Known rows, with every way that one mark hangs from another
[mafi [lobim ruzimi]]: [ 3.075 -2.358  1.587 -3.797  2.719 -1.751 -0.454 -0.420 -0.351 -2.884
 -4.822 -4.681  2.648  2.455 -0.575  1.448  0.071  3.448 -1.879  2.120
  1.152]
[larod [ruzimi gogod]]: [-2.785 -2.067 -1.056 -0.872 -2.749 -0.123 -0.024 -1.016 -1.544  0.492
 -0.270  0.173  1.245  0.276  0.764 -0.413  1.448 -1.609 -1.066 -0.577
  2.128]
[larod nagir [ruzimi gogod lobim]]: [-4.003 -0.019 -0.658  0.996 -4.461 -1.648 -1.227 -0.694 -0.152  0.906
  0.422  2.395  0.748 -0.481  0.480  2.049  1.256 -0.937 -0.011 -3.144
 -0.518]
[mafi [lobim [ruzimi [larod nagir]]]]: [ 2.719 -0.196  1.016 -2.494  3.317 -1.499 -0.313  1.140  0.515 -3.682
 -4.458 -3.521  2.421  3.038 -0.853  1.720 -0.473  3.505 -0.966  1.115
 -0.502]
[nabaku [bozu [ruzimi larod [lobim mafi]]]]: [-0.477 -1.628  0.098  1.490  1.265  0.725  2.086 -0.229 -0.673 -0.289
  2.241 -1.715 -6.015  1.504 -2.235 -1.537  1.706  0.403  0.571  2.258
  0.219]
[ruzimi bozu gogod larod lobim]: [-1.136  6.619  1.397  0.514  1.061  2.726  1.063  2.001  0.361  0.141
  7.554  0.214  0.421  0.401  1.444 -7.075 -0.378 -5.558  4.044 -3.369
 -3.422]
[larod nagir [ruzimi bozu [lobim mafi]]]: [-2.653  0.034 -1.133  0.523 -2.688  3.119 -1.682 -1.900 -1.402  1.044
 -1.340  3.329 -0.934 -1.973 -0.322  2.788  1.267  0.806 -1.301 -2.661
  0.087]
[bozu [ruzimi gogod [larod nagir]]]: [-1.457  2.319 -0.593  0.442 -0.865 -0.162  1.493  2.332  0.679  1.675
  1.870  0.576  0.033  0.285 -0.861  0.153  0.581 -0.208 -0.692 -4.183
  0.701]
[mafi lobim]: [ 1.315 -1.222  2.816 -3.685  3.642 -1.401 -0.728 -0.890  0.970 -2.377
 -4.277 -3.489 -0.802  2.502  1.389  1.255  2.190  2.685 -0.076  0.832
  0.349]
[bozu ruzimi]: [-0.488 -1.324 -0.294 -1.459 -1.025  0.141  1.913 -0.184 -0.026  2.015
 -1.906 -0.993 -1.363 -0.135 -1.103  1.329  2.154  2.920 -2.285 -0.591
  2.889]
[mafi [lobim [ruzimi bozu larod]]]: [ 3.336  0.874  1.409 -3.456  4.234  1.443 -0.229  1.898  0.661 -3.406
 -2.256 -3.557  2.999  2.688 -0.219 -1.366 -1.111  1.651 -1.096  1.176
 -0.420]
[nagir [larod [ruzimi bozu [gogod mafi]]]]: [-0.240 -1.643 -0.221  1.507 -0.275 -0.051 -1.499  1.719  2.401  0.003
  1.058  3.533 -0.337 -0.164  1.152  0.049 -1.340 -2.353  0.439  1.285
 -1.072]
[nagir [larod ruzimi]]: [-0.278 -3.567 -0.794  1.303 -0.408 -0.663  0.369  0.355  1.396 -1.918
 -3.222  1.594 -2.182  2.169 -0.728  1.115  0.427  0.856  0.229  3.050
 -0.756]
[ruzimi gogod [larod nagir] lobim]: [-2.019  5.000  0.770  2.091 -0.470 -1.721  0.874  0.747  0.177 -0.370
  4.263  0.279 -0.629  1.071  0.450 -2.437  0.473 -2.876  4.264 -3.066
 -3.638]
[nagir larod]: [ 0.995 -1.754  0.352  0.618  2.110 -1.763  0.945 -0.854  0.807 -2.477
 -2.365  0.159 -3.509  1.877 -0.539  0.614  0.823  1.115  1.982  2.255
 -1.377]
[lobim ruzimi]: [ 1.720 -2.471 -1.536 -2.137 -0.308 -1.310  1.660 -2.388 -3.519 -1.570
 -3.273 -3.016  2.243  0.296 -2.070  0.614  0.027  2.782 -1.514  2.577
  2.465]
[bozu [ruzimi lobim]]: [-0.758 -0.168  0.660 -0.393 -2.101 -0.193  1.926  0.453  0.952  2.583
 -0.325 -1.148 -1.424  0.056 -1.109  0.169  1.816  2.216 -0.949 -0.373
  1.142]
[mafi [lobim [ruzimi bozu gogod]]]: [ 2.659  0.055  2.052 -4.266  2.952  0.073 -1.492  0.684 -0.376 -2.022
 -0.480 -3.367  4.443  1.237  0.574 -0.794 -1.074 -0.221 -2.012 -1.299
  0.677]
[larod nagir [ruzimi bozu gogod lobim]]: [-4.008  1.834 -0.562  0.229 -3.657  1.295 -1.897  0.029  0.321  1.103
  2.537  3.855  1.292 -1.520  1.105  0.480  0.650 -2.302 -0.500 -5.156
 -0.933]
[gogod mafi ruzimi]: [ 1.841 -2.403 -0.640  1.928 -0.492 -5.386  0.384 -2.341  3.130  3.456
 -4.123 -1.392 -3.056 -3.209  1.750  3.236 -0.449  6.108 -1.301  4.375
  2.298]
[lobim [ruzimi bozu gogod larod]]: [ 1.441  2.440 -1.216 -1.464  0.935  1.984  1.442  1.041 -2.686 -1.355
  3.228 -1.601  4.392  0.054 -0.964 -4.184 -2.213 -2.487 -0.271 -1.054
  0.263]

Rows
[ 3.360 -0.699  1.704 -0.104  2.531 -2.979 -1.981  0.221  5.847  2.478
 -3.395 -1.447 -1.597 -2.589  3.224  2.340 -1.425  5.427 -2.404  2.167
  0.957]
[gogod [mafi lobim] [ruzimi bozu]]
[-1.108  2.341 -0.102  1.330 -1.547  0.113  2.103  2.277  1.993  1.530
  0.188  0.223 -1.758  0.856 -1.655  0.406  1.068  2.358  0.278 -1.543
 -1.009]
[bozu [ruzimi [larod nagir] lobim]]
[-0.415 -1.148  0.184  1.606 -0.650  1.320 -0.217  1.508  2.546 -1.239
 -0.327  2.606 -1.804  1.528 -0.337 -1.031 -0.201 -0.828  0.968  1.614
 -2.571]
[nagir [larod [ruzimi bozu lobim]]]
[ 0.314 -1.704  0.001  2.018 -0.287  2.308 -0.390  0.318  0.938 -0.715
 -0.700  2.301 -2.291  0.756 -0.973 -0.184 -0.404 -0.928  0.547  1.680
 -1.900]
[nagir [larod [ruzimi bozu [lobim mafi]]]]
[-0.230 -3.121 -0.292  2.105 -1.098 -2.361 -0.758  1.112  2.049 -0.309
 -0.601  2.342 -0.736  0.669  0.500  1.243 -0.875 -1.351  0.868  2.852
 -0.730]
[nagir [larod [ruzimi [gogod mafi]]]]
[ 3.109 -2.874  1.378 -2.056  1.935 -3.778 -1.317 -0.492  1.055 -0.400
 -4.460 -2.705  2.008 -0.263  1.017  3.646 -0.740  3.907 -0.723  5.351
  1.475]
[gogod [mafi [lobim ruzimi]]]
[ 0.251  1.811  1.081 -0.590  0.977  3.826  0.210 -3.155 -2.758  1.014
  1.450 -0.323 -2.306 -1.733 -0.029 -1.701  1.462 -0.960  1.159 -1.165
 -0.210]
[ruzimi bozu [lobim mafi]]
[ 2.578 -0.934 -2.524  0.362  0.978  1.035  1.443 -2.790 -5.742 -1.592
 -3.715 -2.259  0.948 -0.119 -3.750  2.411 -0.983  2.646 -1.110  1.601
  1.681]
[lobim mafi [ruzimi [larod nagir]]]
[ 1.185  0.504 -0.937 -2.642  0.043  0.996  0.295 -1.127 -3.476 -0.601
  2.117 -1.392  4.530 -1.183 -0.756 -2.174 -1.317 -1.877 -1.720 -1.731
  1.931]
[lobim [ruzimi bozu gogod]]
[ 1.511  2.046 -1.211  2.900  0.954 -2.265 -0.179  0.364  4.628  2.644
 -1.413  1.540 -2.959 -3.523  1.991  1.892 -1.767  4.937 -0.536  1.137
 -0.389]
[gogod mafi [ruzimi bozu [larod nagir]]]
[-0.681 -2.687 -0.442  1.428 -0.821 -1.242 -0.121  0.867  1.200 -1.341
 -0.633  1.718 -0.908  1.850 -0.116 -0.050 -0.228 -1.752  0.540  1.078
 -0.811]
[nagir [larod [ruzimi gogod]]]
[-3.872  0.729 -1.501 -0.857 -2.420  1.568 -1.981 -0.457 -0.711  0.542
  1.037  4.013  1.430 -1.773  1.373  1.715  0.956 -1.596 -1.780 -5.217
  0.898]
[larod nagir [ruzimi bozu gogod]]
[-0.203 -2.321  0.297  2.771 -1.499 -0.481 -0.238  0.102  0.218 -0.464
  0.233  1.232 -1.444  1.246 -0.907 -0.136 -0.568 -2.479  1.229  1.353
 -1.523]
[nagir [larod [ruzimi gogod [lobim mafi]]]]
[-1.415 -2.209  0.968  0.991 -0.572 -2.834  0.257  0.046  1.013  1.655
  4.391 -0.487 -3.950 -0.515 -0.062 -0.560  1.059 -1.087  0.444  1.510
  0.885]
[nabaku [bozu [ruzimi [gogod mafi] lobim]]]
[ 3.389 -1.612 -2.078 -0.061  1.294  1.713  2.262 -2.555 -5.949 -1.405
 -3.095 -3.756  1.161  0.400 -3.658  0.158 -1.078  1.693 -0.884  3.377
  2.139]
[lobim mafi [ruzimi larod]]
[-1.957  7.358  0.964  1.091  0.602  1.762  0.048  1.770  0.671 -0.145
  6.934  2.043  0.150 -0.305  1.304 -4.253 -0.347 -4.440  3.678 -5.628
 -4.161]
[ruzimi bozu gogod [larod nagir] lobim]
[-2.656 -1.750 -1.185  1.271 -3.536  0.327 -0.927 -2.779 -1.822  0.865
 -3.373  1.819 -1.440 -0.885 -1.118  4.283  1.872  2.130 -0.859 -0.690
  0.497]
[larod nagir [ruzimi [lobim mafi]]]
[ 3.018 -1.765 -1.700 -2.078  1.162  3.610  0.538 -3.940 -6.301 -0.383
 -1.969 -2.262  1.723 -2.135 -2.638  0.760 -0.785  1.082 -2.700  0.724
  3.351]
[lobim mafi [ruzimi bozu]]
[ 2.847  1.532  1.813 -3.282  3.767  0.902 -0.618  2.410  0.355 -2.741
  0.380 -3.368  4.386  2.309  0.347 -2.478 -1.705 -0.784 -0.821 -0.858
 -0.553]
[mafi [lobim [ruzimi bozu gogod larod]]]
[ 0.686 -3.170  1.108  1.223  0.350 -2.618 -1.746  2.171  3.461 -1.038
 -1.515  1.427  0.026  1.758  1.061  1.639 -1.128 -0.985  0.467  2.781
 -1.206]
[nagir [larod [ruzimi [gogod [mafi lobim]]]]]
[-2.396 -1.560  0.062  1.230 -4.205 -1.905 -0.714 -0.168  0.598  2.439
  1.209  0.988  1.308 -1.077  1.458 -0.047  0.317 -1.719  0.703  1.886
  0.534]
[larod [ruzimi [gogod mafi] lobim]]
[-3.303  0.140 -1.423 -0.043 -2.674  0.107 -2.781 -0.145  0.446  1.956
  1.018  4.823  1.590 -3.171  2.118  3.179  0.057 -1.070 -1.286 -3.124
  0.935]
[larod nagir [ruzimi bozu [gogod mafi]]]
[-1.041  2.978 -0.269  1.600  0.723 -3.176 -0.123  0.339  0.371  0.544
  2.202  1.371 -0.228 -0.971  1.725  0.849 -0.212 -1.353  3.256 -0.672
 -1.264]
[ruzimi [gogod mafi] [larod nagir]]
[ 0.666  4.291  0.669  0.933  2.264  5.120  1.566 -0.611 -1.798 -0.107
  2.787 -0.473 -2.425 -0.003 -0.389 -4.262  0.474 -1.661  3.022 -0.236
 -2.263]
[ruzimi bozu larod [lobim mafi]]
[-0.247  1.248 -0.178  0.818 -0.787 -0.882  1.602  2.747  1.456  3.157
  2.441 -0.008  0.447 -0.555  0.234 -0.598 -0.346 -0.537 -0.115 -0.056
  1.407]
[bozu [ruzimi [gogod mafi] larod]]
[-0.022  5.677  1.180  1.186  1.499  4.251  0.769  0.100 -2.283  0.852
  6.962 -0.210 -0.287 -0.625  0.453 -5.879 -0.582 -5.833  3.409 -3.321
 -2.456]
[ruzimi bozu gogod larod [lobim mafi]]
[-2.203 -0.825 -0.783 -0.716 -2.211  1.337 -1.601  0.053  0.083  2.188
  1.909  2.524  2.066 -2.326  2.394 -0.425 -0.035 -2.455 -1.060 -0.351
  2.036]
[larod [ruzimi bozu [gogod mafi]]]
